In the rows, 128 means zero.
Known rows, with every step that occurs
K-E-P-Z: [128 124 130 146 142 161 182  97 173 163 135 116 130 170  93 105 145 138
 147  90 168 104 111 107 136 110 148 130  95 131 180 118  56  72  71 115
 172 138 118  95  85 128  77]
H-Z-B-J-P-E-K: [160 115 118 156 190 110  99  86 176 174 106  94 134 144 158  97 115 174
 159 120 152 125 136  63 119 101 183 131 118  81 149 113 106 110  62 117
 166 138 137  85  77 130 110]
R-Y-H-Z-S-W-L: [129 106 106 136 217 112 120 121 151 152 102 148 138 121 113 132 145 128
 211  84 174  98 165  89  67  80 171 136  89 104 144 132  83  76  82 133
 131 190 120 157  61 164 116]
U-B-Z: [129 126  93 147 143 168 135 136 147 126 116  84 115 108  94 136 141 145
 134 104 170 135 148  97 132 104 145 119  75 101 160  97  80  84  76 152
 156 147 147 102 111 135 120]
T-N-Z-B-J-E: [140 131  86 133 179 125 155 123 170 173  98 129 155 174  90  91 146 125
 130 113 166 131 142  63 165  96 158 147  84  92 152 125  94  72  65 145
 153 132 129 131  98 118 139]
H-Z-P-J-E-K-S-W: [170 113 129 175 175  89 122 101 165 179  95 128 157 149 158  95 122 162
 178 101 128 111 157  92  92 101 190 142 110 111 160 126  93 121  82 130
 159 148 137 119  65 142 125]
R-Y-H-Z-B-U: [129 125 111 135 215 122 124 117 139 162  97 132 134 128  96 126 157 142
 197  90 186 113 142  84  91  89 169 148  92  99 139 111  83  79  70 107
 136 173 128 130  71 164  90]
Z-P-J-E: [148 112 113 171 172 129 139 104 138 175 124 127 165 152 135  90 145 130
 155  99 111 140 161 114  93  98 184 160 117  99 179 101  81  94 102 146
 170 146 160 123  87 134 110]
Z-S-K-E-J-P: [142 111 101 154 179 125 149  82 194 142 107 150 152 164 151 110  98 139
 182 117 132  80 124  94 123 100 188 119 109 128 136 136  90  96 109 173
 153 158 110 134  82 134  86]
Z-H: [171 100 125 130 207 149 175 115 146 153  93 143 121 188 102 120 109 117
 136  97 118 110 153  91 119 116 180 152 114  90 123  95  64  71 122 138
 152 158 131 131  73 185  94]
J-P-E-K: [157 109 101 133 146 177 118  86 196 143 127 120 125 159 146 109 135 142
 150 125 138  94 131  93 137 132 171 117 124  93 141 112  82  97 117 147
 175 179 151 124  59 124 111]
K-E-J-P-Z: [130 119 100 124 153 183 161  87 187 175 133 134 152 155 136  97 157 137
 179 120 152  93 101  97 152 114 155 124 132 122 171  94 100  79  68 137
 173 157 144 109  89 109  75]
G-H-Z: [188  94 119 130 172 139 141 124 163 184  94 109 133 173 117 137 106 144
 129 104 170 112 145  91 134 122 132 196 121 107 178 117  97  62  93 152
 137 141 131 121  60 158 119]
U-B-J-P-E-K-S-W-L: [129 123  80 163 148 155 135  98 192 140 136  86 145  95 151  93 136 142
 159 114 136 138 144 125 104  89 157 102 122  88 158 113  91 111  96 139
 161 146 157 126  91 129 142]
L-W-S: [156 114  97 125 170 132 165 104 144 152  98 106 143 127  99 158 104 120
 129  90  95 128 149 106 118  94 168 110 110  84 151 128  97  86 139 159
 132 185  79 124  80 143  87]
S-E-P-J: [133  95 103 168 148 141 142  73 190 138 107 119 133 145 130 117 107 137
 151  73 127 133 159  84  99  77 141 128 121 135 181 106  48  86  99 134
 176 167 126 153  75 137 110]
T-N-Z-P-E-J: [133 129  90 153 181 139 164 134 187 168 126 130 161 185  94  71 139 127
 127 119 159 102 151  60 169  86 167 132  96 103 151 125  86  78  67 141
 144 157 118 143  89  93 138]
T-N-Z-B-J-P-E-K-S: [130 142  89 154 172 134 163  99 199 161 114 133 155 174 100  70 136 138
 132 124 153 116 138  65 179  88 167 123  89  96 141 141  83  84  74 142
 151 141 124 131  85 105 144]
B-J-E-S-U: [127 124 104 121 153 126 125  97 141 151 125 123 158 137 144 113 130 136
 146  75 142 168 144 109 101 113 134 136 124 102 165  95 108  84 125 187
 178 136 150 142 103 157 109]
L-W-S-Z-B-J-E-K: [150 119  93 124 171  98 172  81 139 159 110 119 148 105 133 138 123 132
 146  85  82 135 124 113 107  93 173 108 104  68 145 127  95 103 129 157
 152 169  82 123  71 131 103]
T-N-Z-B: [142 127  87 140 179 127 156 126 177 163  95 124 146 176  78  97 142 124
 126 118 166 112 149  56 170  90 163 138  69  99 149 131  82  66  63 134
 139 147 120 125  87 110 131]
R-Y-H-Z-B: [131 117 108 129 220 118 110 119 138 156  95 139 133 125  99 128 162 142
 194  96 183 109 153  82  92  82 169 145  85  97 148 107  83  68  69 116
 139 178 134 124  70 161  95]
P-J-E-K-S-Z: [133 116 129 136 129 129 137  70 143 172 113 146 166 147 129  96 145 145
 154  94 105 155 141 110 105 111 159 130  89 115 177  93  84  82 112 169
 192 142 151 118  67 160 129]
Z-H-Y-R: [179 103 121 134 208 136 162 121 154 167  84 130 128 168 102 157 129 113
 136 105 114 101 168 119 135 113 152 149 114  89 112  74  66  53 111 151
 152 172 130 112  58 206 107]
T-N: [165 108  72 135 154 143 159 129 153 154 113 133 154 171  72 106 135  98
 127 120 162  87 137  81 151  88 136 127  79 109 146 109  82  66  87 154
 135 163 121 141  91 144 113]
Z-H-Y: [187  94 122 136 201 145 157 120 166 162  78 144 138 178 103 146 124 115
 145 102 115  99 162 114 134 114 157 145 117  84 113  75  69  56 119 144
 155 164 137 119  52 201 111]
L-W: [174 132  94 112 167 128 167 107 155 152  88 119 134 146  85 146 135 124
 108  99 110 132 144  93 126 106 165 120  99  94 153  91  87  96 128 149
 139 173 100 113  92 143  81]
P-E: [128 115 132 137 156 167 134 114 173 149 156 102 121 167  95 115 125 133
 132 106 116 119 151  78 124 111 158 119 108 109 168 106  82  62 110 139
 163 181 132 104  88 125 121]
K-S-U-B-Z: [127 140 105 164 150 134 159 110 171 117 131 114 137 120  83 142 145 133
 163  80 105 115 165 130 125  93 151 116  72 153 155 139  54  62 118 162
 144 177 133 125  92 139 123]
R-Y-H-Z-S: [129 116 112 127 214 118 113 123 138 151  95 145 135 137 100 129 145 135
 193  94 182 103 156  84  89  84 168 143  92 106 142 117  86  67  83 133
 137 180 120 138  72 169  94]
H-Y: [184 100 107 134 153 140 111 123 180 158  82 118 154 144 106 169 152 122
 147 110 134  99 163 126 146 109 127 118  94 104 142  70  87  47 102 152
 156 172 150 103  55 164 120]
J-P-E-S-W: [139 103  90 133 127 171 112  91 202 134 133 104 128 141 159 119 125 141
 167 108 134 100 150  92 115 118 158 120 125 109 150 136  97  92 136 156
 155 196 151 136  56 130 108]
U-B-Z-N: [118 122  92 154 155 162 137 132 141 143 115  90 112 110  91 134 139 137
 134 111 160 127 158  93 142 106 153 113  78  97 158 101  67  86  80 149
 149 141 155 104 119 126 123]
K-E-S: [112 121 121 132 136 151 161  90 169 154 116 135 132 142 105 113 132 137
 159  99 157 100 118  90 136 107 143 112 106 119 175 124  99  67  92 138
 153 155 123 110  84 123  59]
Y-H-Z-P-E-K: [141  93 124 131 203 111 101 111 161 157 110 117 155 153 128 118 128 174
 164 104 135  96 155  83  91  82 168  81  90 105 141 113  93 100  70 120
 154 180 102  94  68 162 100]
N-Z: [140 132 136 120 177 140 132 127 180 155  80 112 124 188 102 117 130 147
 125  96 151 142 169  72 151 132 180 139  85 117 158 125  80  71  88 135
 155 149 135 125  81 105 126]
U-B-Z-H: [134 122 100 149 166 170 155 136 144 129 110  98 109 121  93 132 131 141
 134 101 160 133 151  96 129 106 156 131  87  90 144  96  72  86  83 150
 156 145 142 107 105 155 119]
P-E-K-S: [119 131 147 151 150 148 157  86 188 139 146 134 126 160 110 100 125 156
 131 109 109 105 135  81 145 109 172  92  96 106 153 110  69  77 117 141
 174 170 124 102  74 123 125]
U-B-J-P-E-S: [117 124  77 146 139 166 112 108 172 138 134  65 142 105 141  96 130 147
 139 117 157 152 146 111 111  90 142 116 128  87 165 101 106  94  99 144
 158 147 154 108 102 134 109]
J-E-S-W: [132 103 110 105 130 113 130 112 158 144  86 141 141 117 154 152 145 147
 173  77 145 121 145  93 105 130 147 140  93 103 161 117 108  77 133 168
 172 165 149 134  67 160 108]
Z-S-E-J: [122 102 100 144 181 120 148  84 189 134 103 139 141 139 157 129  90 132
 174  97 111 106 152  62 120  73 172 121 131 123 141 123  84  72 110 161
 161 178 102 143  92 127  94]
L-W-S-U-B: [144 117  84 135 177 128 156 112 153 144 112  96 136 107  89 167 121 117
 134  81  97 129 161 116  97  90 160 107 107  87 155 130  89  80 136 162
 133 198  73 128  78 134 102]
P-Z-N: [124 109 114 139 162 148 157 113 132 172 133 108 139 180 102 119 131 119
 147  98 122 109 156 101 121 130 175 128  74 138 169 120  32  62 110 144
 141 164 147  95  92 120 110]

Rows
[147 133 122 152 156  92 173  58 165 133 112 153 142 133 146  90 137 159
 151 102 110 103 116 107 142  93 179  89  67 106 132 112  56 100 107 141
 169 139 131 112  64 124 115]
E-K-S-Z-B-J
[133 132 134 141 192 111 136 116 195 144  76 128 132 196 121 114  97 153
 143  96 140 127 167  71 138 122 202 135  80 129 142 153  76  83 102 159
 148 148 111 135  78 110 127]
N-Z-S-K
[153 107  98 150 144 167 135  78 212 142 133 127 135 140 157 111 132 138
 176 114 116  87 138 107 123 124 177 106 120 103 143 139  76 104 124 147
 166 187 153 143  48 122 131]
J-P-E-K-S-W-L
[135 124  78 145 149 173 114 115 171 144 134  66 139 117 131  97 138 137
 139 122 152 150 144 115 113  96 146 123 131  89 165  92 101  96  91 139
 161 143 160 109 108 134 119]
U-B-J-P-E
[136 110 124 123 148 123 148 114 153 160 104 110 147 141 131 139 161 158
 152  79 155 134 129 105 126 128 164 164  79 100 170 107  65  68  99 131
 198 135 145  90  73 158 101]
J-E-P-Z-B
[155 120  96 132 188 143 176 137 171 166  91 144 144 205  69  92 124 110
 120 111 162 104 152  63 165 104 162 145  87 102 133 127  75  68  83 146
 137 151 112 151  81 138 132]
T-N-Z-H
[141  98 116 118 199 112 104 106 156 165  92  92 153 141 116 140 128 173
 172  99 142 118 147  79  96  82 161  94  81 109 134 116 101  90  62 105
 142 169 104  82  74 181  84]
Y-H-Z-B-U
[166  96 124 144 190 109 106 119 147 193  83 106 133 167 114 124 108 140
 155 119 144  94 164  70 129 120 178 130 102 109 150 119  82  91  79 121
 134 151 139 109  86 136 103]
H-Z-N
[156  96 120 176 173  93 110 109 162 183 105 109 163 131 164 102 113 157
 186  91 136 119 167  91  70  98 186 143 115 103 175 139 103 114  80 132
 149 159 135 126  59 137 120]
H-Z-P-J-E-S-W-L
[153 127 141 125 211 134 151 131 182 172  66 122 121 195 100 135 129 138
 126  97 134 132 182  88 157 133 176 154 101 101 127 107  71  60  91 141
 156 155 128 120  61 150 133]
N-Z-H-Y-R
[139 117 117 182 184 105 104 124 171 163 140  82 142 135 141  94 114 162
 162  98 145 115 164  85  84  91 174 133 126 103 167 132  98 105  78 125
 146 165 120 108  81 116 113]
H-Z-P-E-S-U-B-J
[143  95 106 152 176 106 154 102 180 138 114 130 132 132 148 140  99 115
 175  87 114 102 171  87  83  84 184 117  94 110 135 155  80  82 123 162
 138 175 107 151  74 144 130]
Z-S-W-L
[150 117 100 145 147 170 125  82 205 136 137 126 129 153 138 113 140 140
 161 113 120  91 139 106 131 127 169 113 120 111 141 126  72  91 128 154
 172 190 146 132  57 124 118]
J-P-E-K-S-U
[131 135 136 152 186 130 134 120 170 176  93 121 148 184 123  89 140 150
 139  92 130 160 176  87 129 121 198 161 104 107 175 127  81  89  85 137
 168 137 147 128  82  99 135]
N-Z-P-J-E
[111  93  99 164 169 153 126 123 142 127 145  88 129 102 108 164 106 121
 172  71 126 115 172 123  92  91 149 110  96 105 157 154  80  54 114 176
 145 193 104 144  76 130 131]
W-S-U-B-Z
[127 118 104 120 203 140 127 122 134 142 104 151 133 135  87 130 166 123
 181  91 178 109 153  99  95  88 155 138  85 106 149  97  74  60  93 135
 141 184 139 144  75 164  96]
R-Y-H
[126 120 142 143 158 153 141  95 181 144 144 129 115 164 110 103 127 152
 121 110 129 108 136  68 133 117 168  96  99  90 155  93  74  79 107 141
 179 169 124 102  74 118 127]
P-E-K
[148 111 110 156 185 113  91 115 184 160 123  85 133 147 138 120  98 148
 169 104 146 114 165  78  88  99 171 135 129 113 144 145 103  92  88 148
 151 170 104 115  81 142 119]
H-Z-S-U-B-J-P-E
[135 130  67 146 173 136 144 128 189 154 112 119 152 174  91  92 128 112
 133 114 171 117 159  74 148  89 151 135  98 109 138 147  87  76  81 165
 140 153 108 156  93 117 143]
T-N-Z-S-U-B-J-P
[132 108 127 164 136 142 139  82 163 152 119  89 148 159 113  98 117 158
 106  86 161 153 164  97 120  74 150 127  87 107 174  91  61  82 100 137
 178 130 129 112  72 165 100]
E-P-J
[135 131  81 145 175 145 148 115 189 166 119 116 150 179  94  77 138 126
 129 123 161 124 145  60 167  90 160 138  96  95 149 135  91  78  68 142
 146 145 128 132  92 105 142]
T-N-Z-B-J-P-E
[140 135  90 144 175 132 169 124 178 170  98 118 147 178  75  95 138 125
 128 111 171 117 138  58 169  97 163 140  76 100 139 136  81  76  64 124
 135 142 114 130  89 113 127]
T-N-Z-B-U
[166 110  93 123 179 109 178 104 139 161 106 105 141 119 107 166 116 111
 142  88  71 112 150 130 110  92 158 115 106  87 131 126  83  80 136 162
 127 202  70 125  58 159  99]
L-W-S-Z-H-Y-R
[133 115  88 139 147 154 122  76 161 158 157  99 149 152 159  76 115 127
 151 105 120 141 142 109 115 104 148 115 142 105 151 117  91 105 126 169
 155 150 159 145  94 126 115]
B-J-P-E-S-Z-N
[138 136  98 158 166 122 172 116 175 171  99 156 172 182  93  72 143 129
 134 113 149 112 146  80 164  96 171 138  83 107 153 136  78  86  78 151
 152 139 123 145  80 114 143]
T-N-Z-P-J-E-K-S
[141 124 114 127 150 137 144 101 139 162 129 107 161 159 140 101 133 140
 133  80 153 171 131 117 114 116 141 149 118 103 168  88  86  92 108 162
 190 113 152 124 106 164 113]
B-J-E-P-Z
[123 127  94 139 144 147 134 126 150 150 123  71 149 114 128 108 148 148
 134  99 166 165 137 123 108 102 141 137 105  93 176  87  87  87  85 137
 178 122 152  96 109 150 117]
U-B-J-E-P-Z
[159 105  95 129 145 187 113 100 190 147 135 101 130 161 134 117 134 129
 157 122 129 102 142  99 130 129 164 133 130 106 150 121  89  84 120 146
 164 187 157 126  70 130 107]
J-P-E
[145 121  71 142 151 164 114 116 163 143 117  71 143 114 135 103 139 134
 140 122 160 149 143 121 114  96 146 127 124  89 160  90 100  98  90 139
 158 138 163 114 107 139 110]
U-B-J-P
[113  98 117 141 127 138 122  81 152 172 114 127 168 124 141 112 130 142
 163  78 122 169 167 100  76 101 152 132 101 106 195 110 104  77 118 178
 175 155 153 134  65 164 128]
P-J-E-S-W-L
[136 119  94 131 217 128 103 108 143 157 100 135 141 127 119 115 159 140
 199 100 185 119 149  93  89  83 166 148 106  94 145 107  91  83  73 126
 144 170 145 136  74 162  97]
R-Y-H-Z-B-J-P
[144 131 127 153 163 111 162  76 178 125 103 165 134 145 116 119 138 152
 141  93 123  92 138 104 139 109 172  89  71 116 134 107  50  84 120 155
 170 162 122 126  61 132 115]
E-K-S-U
[117  92 107 133 188 104  83 116 153 160 107 102 170 120 131 128 140 175
 181  88 138 124 173 100  61  73 152  97  90 113 161 120 106  89  74 136
 153 183 109  98  66 177  99]
Y-H-Z-P-J-E-S-U-B
[124 108 103 148 139 110 129  90 169 115  97 127 150 136 143 119  94 163
 152  88 151 101 144  96 108 102 163 100  67 127 159 128  85  88 135 176
 134 171 125 129  57 140  77]
E-S-K
[125 143 129 137 200 122 133 103 179 163  90 100 128 170 123  98 133 160
 129  98 143 172 164  66 149 106 191 143  92  94 159 120  87  79  72 127
 162 123 145 105  96  97 130]
N-Z-B-J
[132 131  81 155 143 155 130  99 188 135 130  88 138 108 149  93 139 146
 149 118 142 139 142 118 112  89 150 106 123  94 153 101  93 111 101 141
 163 144 158 118  97 135 136]
U-B-J-P-E-K-S-W
[158 121 143 127 205 142 148 131 191 168  62 132 128 202 100 129 126 139
 133  95 134 131 178  85 156 133 179 151 103  98 129 108  73  61  97 136
 157 150 132 126  56 146 136]
N-Z-H-Y
[130 120  87 150 170 130 119 124 168 135 138  93 128 115 103 135 162 130
 143  73 152 144 167 123  82  97 131 133 101 108 167  94  68  73  99 157
 174 159 134 133  91 140 132]
S-U-B-J-E-P
[147 115 118 173 173 122 143  94 142 172 119 141 162 151 143  84 145 140
 149 101 116 134 153 111  99 101 189 147 115  90 172  95  76 103  99 146
 178 139 155 123  81 129 113]
Z-P-J-E-K
[115 106 119 132 122 137 118  81 149 167 108 128 160 136 139 112 131 146
 153  83 127 170 167  93  85 103 146 138 102 113 189  98 108  76 124 179
 178 154 154 126  72 169 121]
P-J-E-S-W
[158 116  95 138 176 128 174  95 158 153 100 125 148 135 100 148 101 122
 147  93  96 110 129 118 111 101 172 105 107 100 157 135  93 102 132 165
 129 182  76 133  77 136  86]
L-W-S-K-E
[ 94 116 132 139 133 155 129 101 177 135 154  99 127 144 115 111 110 154
 132  95 127 121 153  69 122 100 152 104 103 108 170 124  94  60 127 151
 156 187 120 102  75 124 101]
P-E-S
[135 118  72 137 172 138 155 115 203 157  95 141 159 178 112  93 118 120
 149 119 161  96 147  53 169  87 160 132 107 116 136 142  90  76  79 160
 145 165 106 162  84 108 130]
T-N-Z-S-E-J-P
[ 93 109 126 141 133 136 136  97 168 145 167 100 126 139 120 102 117 145
 148  93 105 106 152  77 115  98 155  98  93 115 164 137  75  64 127 146
 147 191 122 110  68 110 112]
P-E-S-Z-N
[148 108  91 139 168 127 171  90 165 143  96 109 139 120 111 159  95 124
 138  76  94 124 149 102 111  83 161 109 122  94 156 136  80  94 135 148
 141 191  70 142  74 136  90]
L-W-S-E-P
[157 130 116 124 170 107 159  87 140 168 113 144 158 144 150 109 142 133
 150  94 114 145 126 134 126 117 142 134 120  95 132  79  86  93 113 176
 186 126 148 131  86 179 129]
B-J-E-K-S-Z-H-Y-R
[125 120 132 155 140 163 166  79 175 173 129 119 136 165  92  93 140 139
 138  97 162 125 125 100 133  91 143 127 110 118 185 103  74  79  70 122
 178 127 124 107  87 140  82]
K-E-P-J
[142 115  91 139 171 119 176  98 152 157 140 103 153 114 128 128 116 129
 149  90  69 116 139 110 108  77 176 103 118  86 151 132  94  96 131 152
 135 198  74 128  71 113 101]
L-W-S-Z-P-E-J
[133 121 114 131 159 133 145  99 135 173 128 111 160 162 138  99 131 136
 134  85 146 167 138 115 121 116 146 144 119 100 165  91  77  95 110 161
 185 109 157 126 112 157 116]
B-J-E-P-Z-N
[130 140 101 163 156 127 154 103 173 127 133 109 150 124  94 125 142 128
 161  85  99 127 165 136 116  85 150 117  90 149 158 131  62  65 122 155
 145 171 135 128  94 142 120]
K-S-U-B-J
[108 115 105 117 134 127 122 123 150 135 106 127 136 102 125 160 155 152
 166  70 156 134 148 101 109 132 138 140  86 104 167 118  97  66 120 182
 181 166 141 125  78 151 106]
J-E-S-U-B-Z
